What can hang from each mark
Q_702: Q_53 Q_455
Q_53: Q_393 Q_702
Q_103: Q_123 Q_518 Q_770
Q_455: Q_123 Q_702
Q_393: Q_53
Q_688: Q_518
Q_518: Q_688
Q_977: Q_123
Q_770: Q_103 Q_971
Q_123: Q_53 Q_455

Each row was made from one small tree. The marks that hang from a mark follow it in brackets, in the order of their numbers. Every link used is in the known rows. Write each row's tree.
Known rows
Q_770{Q_103{Q_123 Q_518}}: [ 1.82 -1.21  3.52 -1.46  3.34 -0.81  1.96  0.12 -4.34  0.97 -1.87 -0.86
  4.12  2.63 -1.85  1.16  0.92 -4.50  0.83 -0.40  1.48  3.15 -0.04  0.91
 -0.62 -0.73]
Q_103{Q_518 Q_770{Q_971}}: [ 0.91 -0.20  3.51 -2.05  3.83 -0.30  0.76 -0.98 -1.44 -0.68 -3.00 -1.56
  3.04  2.65  4.04  1.20  0.47 -2.38 -0.67 -2.07  1.33  3.83  0.43  0.60
  0.57  0.60]
Q_103{Q_123{Q_53{Q_393 Q_702} Q_455}}: [-0.69 -0.08 -0.02 -2.58  1.39  0.28  2.85  0.15 -3.84  2.19 -1.74 -0.91
  2.88  1.64 -1.59 -1.09 -0.33 -2.70  4.81  2.35 -0.77  0.60 -0.83 -0.23
 -0.43 -0.77]
Q_702{Q_53 Q_455}: [ 0.91 -0.27  0.10 -0.57  4.85  1.08 -1.49  2.83 -0.63 -0.13 -2.25 -1.63
  3.59  2.00 -1.19 -1.27  1.90 -2.83  1.94  0.23 -1.33  1.47  0.58  0.91
  0.26 -1.97]
Q_455{Q_123{Q_53} Q_702}: [ 1.28  0.96  1.32 -2.66 -0.21 -0.68  2.30 -2.96 -1.10  1.12 -2.48  3.23
  2.97  0.90  2.30  0.78  0.45 -1.51  2.94  1.17 -1.23  1.20 -0.48 -0.02
  0.17 -1.24]
Q_103{Q_123 Q_518 Q_770{Q_971}}: [ 1.51  0.06  3.86 -1.85  2.84 -0.30  2.21 -1.87 -3.37  0.22 -2.66 -2.27
  2.99  2.19  2.68  1.25  0.44 -2.67 -0.99 -1.57  2.01  4.78  0.25  1.07
  0.19 -0.08]
Q_977{Q_123{Q_53 Q_455{Q_702}}}: [-0.86  1.96  1.83 -4.00  2.43 -1.75  0.78 -1.72 -0.26  2.15 -1.95  3.30
  3.22  2.69  0.57 -0.72  0.47 -1.37  4.27  1.47 -1.71  1.32 -0.92 -0.71
  1.78 -1.54]
Q_770{Q_103{Q_518{Q_688}} Q_971}: [ 1.71 -1.61  3.18 -0.01  4.74 -1.21 -0.32  0.62 -2.05  0.45 -3.59 -0.62
  2.79  2.75  0.31  2.10  0.24 -3.18 -0.15 -2.06  1.36  4.13 -2.22 -0.09
 -2.24 -0.19]
Q_123{Q_53{Q_393} Q_455{Q_702}}: [-1.88  0.71  0.46 -2.62  1.36 -1.18  0.98 -1.23 -2.70  1.59 -1.04  0.62
  2.58  2.40  0.98 -0.35  0.25 -2.18  5.52  3.37 -1.69 -0.53 -0.23 -1.48
 -0.52 -0.30]
Q_123{Q_53}: [ 0.83  1.33  0.12 -3.01  2.85 -0.35  1.12  0.22 -1.63  0.89 -2.61 -0.32
  3.60  2.08 -0.28  0.70  1.33 -2.36  3.69  0.92 -2.68  2.34  0.32  0.04
 -0.51 -0.69]
Q_455{Q_123}: [ 2.23 -0.60  1.32 -2.14  0.85  0.56  2.12  0.12 -0.90  1.27 -2.30  1.78
  2.88  1.40  0.31  0.06 -0.09 -2.32  1.25  1.56 -0.69  3.06  0.55 -0.52
  0.39 -1.61]
Q_770{Q_103{Q_123 Q_518{Q_688}} Q_971}: [ 2.26 -1.40  3.41  0.18  4.00 -1.18  0.90 -0.39 -3.55  1.15 -3.26 -1.23
  2.75  2.20 -0.72  2.03  0.08 -3.28 -0.38 -1.49  1.91  4.91 -2.33  0.33
 -2.50 -0.89]
Q_770{Q_103{Q_123} Q_971}: [ 2.04 -1.28  2.65 -0.86  2.50 -0.64  1.04  1.57 -3.72  1.57 -2.82 -1.13
  3.15  2.38 -1.41  1.65 -0.84 -3.76 -0.42  1.01 -0.30  4.55  0.06 -0.88
 -4.29 -1.12]
Q_977{Q_123{Q_53 Q_455}}: [ 0.28  1.96  1.21 -4.55  3.44 -1.26  0.51  0.31 -0.49  2.75 -2.00  2.41
  3.39  3.13 -0.72 -0.76  0.81 -1.29  4.32  1.42 -2.35  2.64 -0.16 -0.60
  1.20 -1.73]
Q_53{Q_393 Q_702{Q_455}}: [-0.22 -1.88  0.08 -0.81  2.14  3.52  1.76  2.37 -1.66 -1.22 -3.32 -0.51
  2.81  1.23 -1.72 -1.76 -1.60 -3.17  2.39  1.39  0.52 -1.50  0.00 -0.88
 -0.26 -0.69]
Q_455{Q_702}: [-1.01 -0.14  1.62 -1.11  1.52 -0.21  1.47 -1.75 -1.03 -0.67 -2.11  0.54
  2.85  1.48  0.45 -0.44 -0.17 -3.15  1.45  1.02 -0.55  0.92 -0.30 -0.64
  1.16 -0.67]
Q_103{Q_123{Q_53 Q_455} Q_518 Q_770}: [ 0.30  1.34  3.27 -3.85  3.50 -1.46  2.18 -2.68 -4.41  1.87 -0.12 -1.30
  3.62  2.63  2.17 -0.51  2.96 -2.53  3.04 -0.51  0.80  3.54 -0.73  2.35
  2.29 -0.64]
Q_688{Q_518}: [ 1.21 -1.21  0.47 -1.59  2.74 -0.20  0.60  1.24 -1.02 -0.63 -2.36 -1.58
  3.15  3.32 -3.09  0.12  0.53 -4.08  2.26 -0.79 -0.12  1.90 -0.33  0.73
  1.37  0.26]
Q_123{Q_455}: [-0.73 -0.55  0.75 -1.87  3.15 -0.43  0.40  1.29 -1.13  1.32 -0.13  0.07
  2.96  2.92 -0.49 -2.06  0.59 -2.93  2.71  2.00 -1.53  2.43 -0.38 -0.99
  1.29 -1.17]
Q_393{Q_53{Q_702{Q_455{Q_123}}}}: [ 1.64 -2.06  0.93 -2.99  2.90  2.67  1.98  1.61  1.27 -0.55 -2.27  1.66
  3.59  1.01  0.28 -1.90 -1.25 -1.47  2.62  1.88 -0.90 -0.02 -0.74  0.72
  0.38 -1.77]
Q_770{Q_103{Q_123{Q_53{Q_393}} Q_518{Q_688}} Q_971}: [ 2.34 -0.47  2.65 -0.88  3.34 -1.43  1.24 -0.41 -4.95  1.89 -4.10 -1.67
  2.61  2.13 -0.63  3.67  0.06 -2.67  2.00 -0.38  1.14  3.81 -1.79  0.05
 -4.50 -0.16]
Q_123{Q_53 Q_455}: [-0.38  1.00  0.18 -3.29  3.52 -1.18  0.30  0.70 -1.73  2.10 -0.56  0.32
  3.41  2.96  0.12 -1.11  1.69 -2.28  4.76  1.77 -2.78  2.17 -0.43 -0.35
  0.38 -1.15]
Q_103{Q_123 Q_770{Q_971}}: [ 1.18  0.01  2.91 -1.91  1.78  0.38  1.95 -0.95 -3.36  0.55 -2.22 -2.31
  2.51  1.36  1.29  0.43  0.07 -2.78 -1.03  0.54  0.30  5.38  0.28  0.12
 -1.18 -0.95]
Q_103{Q_123{Q_53{Q_393}} Q_518{Q_688} Q_770{Q_971}}: [ 1.54  1.00  3.06 -1.88  2.63 -0.58  2.14 -3.13 -4.83  0.96 -3.70 -2.97
  1.98  1.12  1.97  2.73  0.99 -1.54  1.78 -1.00  2.02  4.40 -1.73  0.94
 -1.33  0.05]

Which tree is each row?
[-1.56 -0.22 -0.39 -2.80  2.38  0.24  1.49  1.31 -1.96  1.52 -1.97 -0.30
  2.97  2.27 -0.24 -1.17 -0.15 -2.52  5.32  1.85 -1.38 -0.73 -0.71 -0.73
 -0.14 -0.03] : Q_123{Q_53{Q_393 Q_702} Q_455}
[-1.31  1.70  1.37 -3.96  1.50 -1.51  1.01 -1.38 -1.28  2.45 -2.39  2.54
  2.90  2.52  0.08  0.18 -0.56 -1.28  5.11  2.84 -1.27  0.23  0.01 -1.78
  0.56 -1.18] : Q_977{Q_123{Q_53{Q_393} Q_455{Q_702}}}
[ 0.17 -1.91  0.55 -2.78  4.33  2.48  1.20  2.08  1.10 -1.39 -2.10 -0.16
  3.79  1.36 -0.71 -2.23 -1.09 -2.22  2.85  1.49 -1.41 -0.20 -0.74  0.65
  0.54 -1.14] : Q_393{Q_53{Q_702{Q_455}}}
[ 1.12 -2.17  0.41 -1.19  0.60  3.65  2.53  1.88 -1.40 -0.07 -3.28  1.32
  2.62  0.60 -0.78 -1.41 -1.69 -2.56  2.16  1.64  1.02 -1.14  0.02 -0.86
 -0.38 -1.30] : Q_53{Q_393 Q_702{Q_455{Q_123}}}
[ 2.66  0.05  2.83 -1.94  3.85 -1.63  1.04  0.17 -4.07  1.78 -3.49 -0.89
  3.85  3.06  0.60  3.14  0.48 -2.94  1.17 -1.00  0.20  3.68 -0.11  0.59
 -3.94 -0.23] : Q_770{Q_103{Q_123{Q_53} Q_518} Q_971}
[-0.94 -0.15  3.44 -1.50  1.46 -0.83  1.58 -2.72 -3.33  1.10 -0.36 -0.90
  2.06  1.73  2.92 -1.31  0.07 -2.56 -0.19  1.31  0.85  3.75 -1.14 -0.20
  0.28 -1.16] : Q_103{Q_123{Q_455{Q_702}} Q_770{Q_971}}
[ 1.76 -1.89  0.80 -1.17  1.82  3.16  2.06  1.42 -0.15 -0.48 -2.69  2.12
  3.20  0.83 -0.21 -2.38 -0.60 -2.51  1.09 -0.15  0.27  0.35 -1.06  0.47
  1.23 -1.99] : Q_53{Q_702{Q_455{Q_123}}}
[ 1.44 -1.14  1.79 -1.74  1.90 -0.01  1.86  1.57 -4.31  1.64 -4.22 -1.29
  3.17  1.89 -1.11  2.33 -1.39 -3.35  1.71  0.84 -0.26  1.91 -0.33 -0.85
 -5.60 -0.15] : Q_770{Q_103{Q_123{Q_53{Q_393 Q_702}}} Q_971}
[ 0.63  0.78  0.63 -3.82  2.62  2.00  1.63  1.16 -0.76  0.53 -4.72  1.68
  3.34  1.60 -1.71 -0.13 -0.87 -1.62  3.99  0.73 -0.75 -0.62  0.09 -0.68
 -0.33 -1.23] : Q_977{Q_123{Q_53{Q_393 Q_702{Q_455}}}}
[-1.28  0.57  2.36 -2.79  2.34 -1.10  0.82 -1.27  0.15  1.43 -1.56  2.89
  2.91  2.59 -0.09 -1.59 -0.58 -2.09  2.38  1.66 -0.56  1.65 -0.60 -1.38
  2.76 -1.69] : Q_977{Q_123{Q_455{Q_702}}}
[-2.46 -0.52  0.72 -0.65  2.53 -1.59 -0.48  0.09 -1.21  1.17 -0.98 -0.92
  2.57  2.28  0.43 -0.94  0.40 -2.86  3.58  2.25 -0.66 -0.11  0.15 -0.94
  1.13 -0.67] : Q_123{Q_455{Q_702{Q_53{Q_393}}}}
[ 2.32 -1.18  3.33 -0.85  3.52 -1.12  1.25  0.59 -3.54  1.19 -3.27 -1.03
  3.55  2.96 -0.04  2.36 -0.38 -3.55 -0.43 -0.77  1.20  4.01  0.07  0.03
 -3.23 -0.38] : Q_770{Q_103{Q_123 Q_518} Q_971}
[ 2.18  0.04  3.03 -2.73  3.67 -1.47  1.93 -0.23 -4.76  1.48 -2.15 -0.79
  4.36  2.62 -1.18  2.01  1.85 -3.93  2.47 -0.55  0.44  2.79 -0.22  1.73
 -1.54 -0.58] : Q_770{Q_103{Q_123{Q_53} Q_518}}
[-2.14 -0.19  1.03 -0.81  3.41 -1.89 -0.86 -0.29 -0.44  1.23 -0.46 -0.39
  2.93  2.41  0.81 -1.71  1.24 -2.89  2.92  0.98 -1.06  0.85 -0.72  0.13
  2.12 -1.09] : Q_123{Q_455{Q_702{Q_53}}}
[ 1.50 -0.28  2.09 -2.16  3.17 -1.80  0.47  1.47 -4.04  3.27 -1.39 -0.30
  3.40  3.14 -0.37  0.82  0.41 -2.92  2.17  1.62 -1.52  4.04 -0.89 -0.52
 -4.39 -1.36] : Q_770{Q_103{Q_123{Q_53 Q_455}} Q_971}
[-1.46 -0.32  0.75 -0.38  1.86 -0.98  0.07 -0.56 -1.13 -0.01 -3.15 -1.70
  2.65  1.26  0.14  0.95  0.08 -3.11  2.71  1.42 -0.45 -0.09  1.03 -0.59
 -0.03 -0.27] : Q_455{Q_702{Q_53{Q_393}}}
[ 0.97  1.18  0.94 -3.77  3.55  1.58  1.39  0.76  0.09  0.29 -4.09  2.37
  3.80  1.72 -1.25 -0.99  0.02 -1.60  3.25 -0.58 -1.23  0.58 -0.73  0.22
  0.97 -1.73] : Q_977{Q_123{Q_53{Q_702{Q_455}}}}
[ 1.48  0.04  3.79 -0.76  3.39 -0.29  1.91 -2.98 -3.28  0.10 -2.81 -2.54
  1.99  1.16  1.85  0.96  1.01 -2.16 -0.93 -2.30  2.70  5.83 -2.52  1.41
  0.85 -0.54] : Q_103{Q_123 Q_518{Q_688} Q_770{Q_971}}
[ 1.71 -0.32  2.85 -1.11  4.63 -2.40  0.22 -0.39 -4.05  2.75 -1.85 -0.52
  2.77  3.03  0.11  1.46  1.20 -2.54  2.09 -0.90  0.70  4.49 -3.26  0.71
 -2.72 -1.10] : Q_770{Q_103{Q_123{Q_53 Q_455} Q_518{Q_688}} Q_971}
[ 0.34 -0.27  3.83 -0.81  3.82 -1.06  1.25 -2.76 -3.37  1.25 -1.01 -1.83
  1.71  2.04  2.21 -0.71  1.28 -2.08  0.13 -1.51  2.51  5.80 -3.30  1.21
  1.65 -0.95] : Q_103{Q_123{Q_455} Q_518{Q_688} Q_770{Q_971}}
[ 1.05  0.06  3.89 -2.48  2.73 -0.07  2.91 -2.42 -3.81 -0.08 -1.58 -2.18
  3.47  1.72  1.09  0.17  1.61 -3.28  0.15 -1.18  2.14  3.90  0.21  1.97
  2.35 -0.36] : Q_103{Q_123 Q_518 Q_770}
[-1.52  0.80  2.04 -2.36  3.44 -2.04 -0.49 -0.55  0.74  1.83 -1.90  1.76
  3.15  2.55  0.01 -1.15  0.39 -2.00  2.63  0.81 -0.93  1.42 -0.43 -0.44
  2.82 -1.80] : Q_977{Q_123{Q_455{Q_702{Q_53}}}}
[-0.59  1.22  2.89 -2.62  1.61 -1.56  1.64 -3.17 -3.79  1.82 -0.63 -0.59
  2.49  1.94  3.50 -0.38  1.09 -1.82  1.67  1.02 -0.42  3.59 -1.36  0.31
 -0.53 -0.99] : Q_103{Q_123{Q_53 Q_455{Q_702}} Q_770{Q_971}}
[ 0.20 -0.23  2.86 -1.97  2.38 -0.39  1.35 -0.55 -3.44  1.73 -0.51 -1.69
  2.41  2.15  1.59 -1.30  0.37 -2.57  0.03  1.39  0.15  5.21 -0.45 -0.15
 -0.38 -1.27] : Q_103{Q_123{Q_455} Q_770{Q_971}}
[ 0.49 -0.66 -0.25 -0.36  3.88  1.39 -1.05  3.28 -1.60  0.11 -2.83 -2.30
  3.27  1.86 -1.63 -0.32  0.79 -2.87  3.00  1.83 -0.68  0.26  1.61 -0.29
 -1.24 -1.48] : Q_702{Q_53{Q_393} Q_455}
[ 2.68  0.09  0.15 -2.45  1.05  2.20  1.44  1.26 -2.41  1.34 -2.51  1.80
  3.03  1.47 -0.06  0.12  0.28 -1.48  3.72  2.88 -0.88  0.86  0.72 -0.74
 -1.92 -2.05] : Q_702{Q_455{Q_123{Q_53{Q_393}}}}
[ 1.16  0.00  1.93 -0.42  3.23 -0.21  2.47 -2.32 -2.99  0.41 -2.36 -1.46
  2.43  1.10 -1.72  0.24  0.96 -2.75  1.35 -0.93  1.89  4.11 -2.32  1.24
  2.03 -1.07] : Q_103{Q_123 Q_518{Q_688}}
[ 0.36 -0.61  1.21 -0.73  0.04 -0.78  1.06 -1.28 -1.01  1.24 -3.17  0.74
  2.40  0.75  1.34  1.45 -0.32 -2.21  2.23  1.68  0.13  0.25  0.96 -0.51
 -0.15 -1.07] : Q_455{Q_123 Q_702{Q_53{Q_393}}}
[ 2.31  0.52  0.38 -3.21 -0.02  0.31  2.32  0.04 -2.22  2.16 -3.25  1.39
  2.87  1.27  0.49  1.83 -0.22 -1.59  3.86  2.64 -1.41  1.78  1.20 -0.95
 -1.92 -0.97] : Q_455{Q_123{Q_53{Q_393}}}
[ 1.48 -0.39  0.15 -2.92  0.07  1.09  3.09  0.20 -1.56  1.49 -3.81  1.52
  2.90  0.84  0.52  1.05 -0.75 -1.81  3.66  1.08 -0.70  0.24  0.11 -0.46
 -1.06 -0.49] : Q_455{Q_123{Q_53{Q_393 Q_702}}}
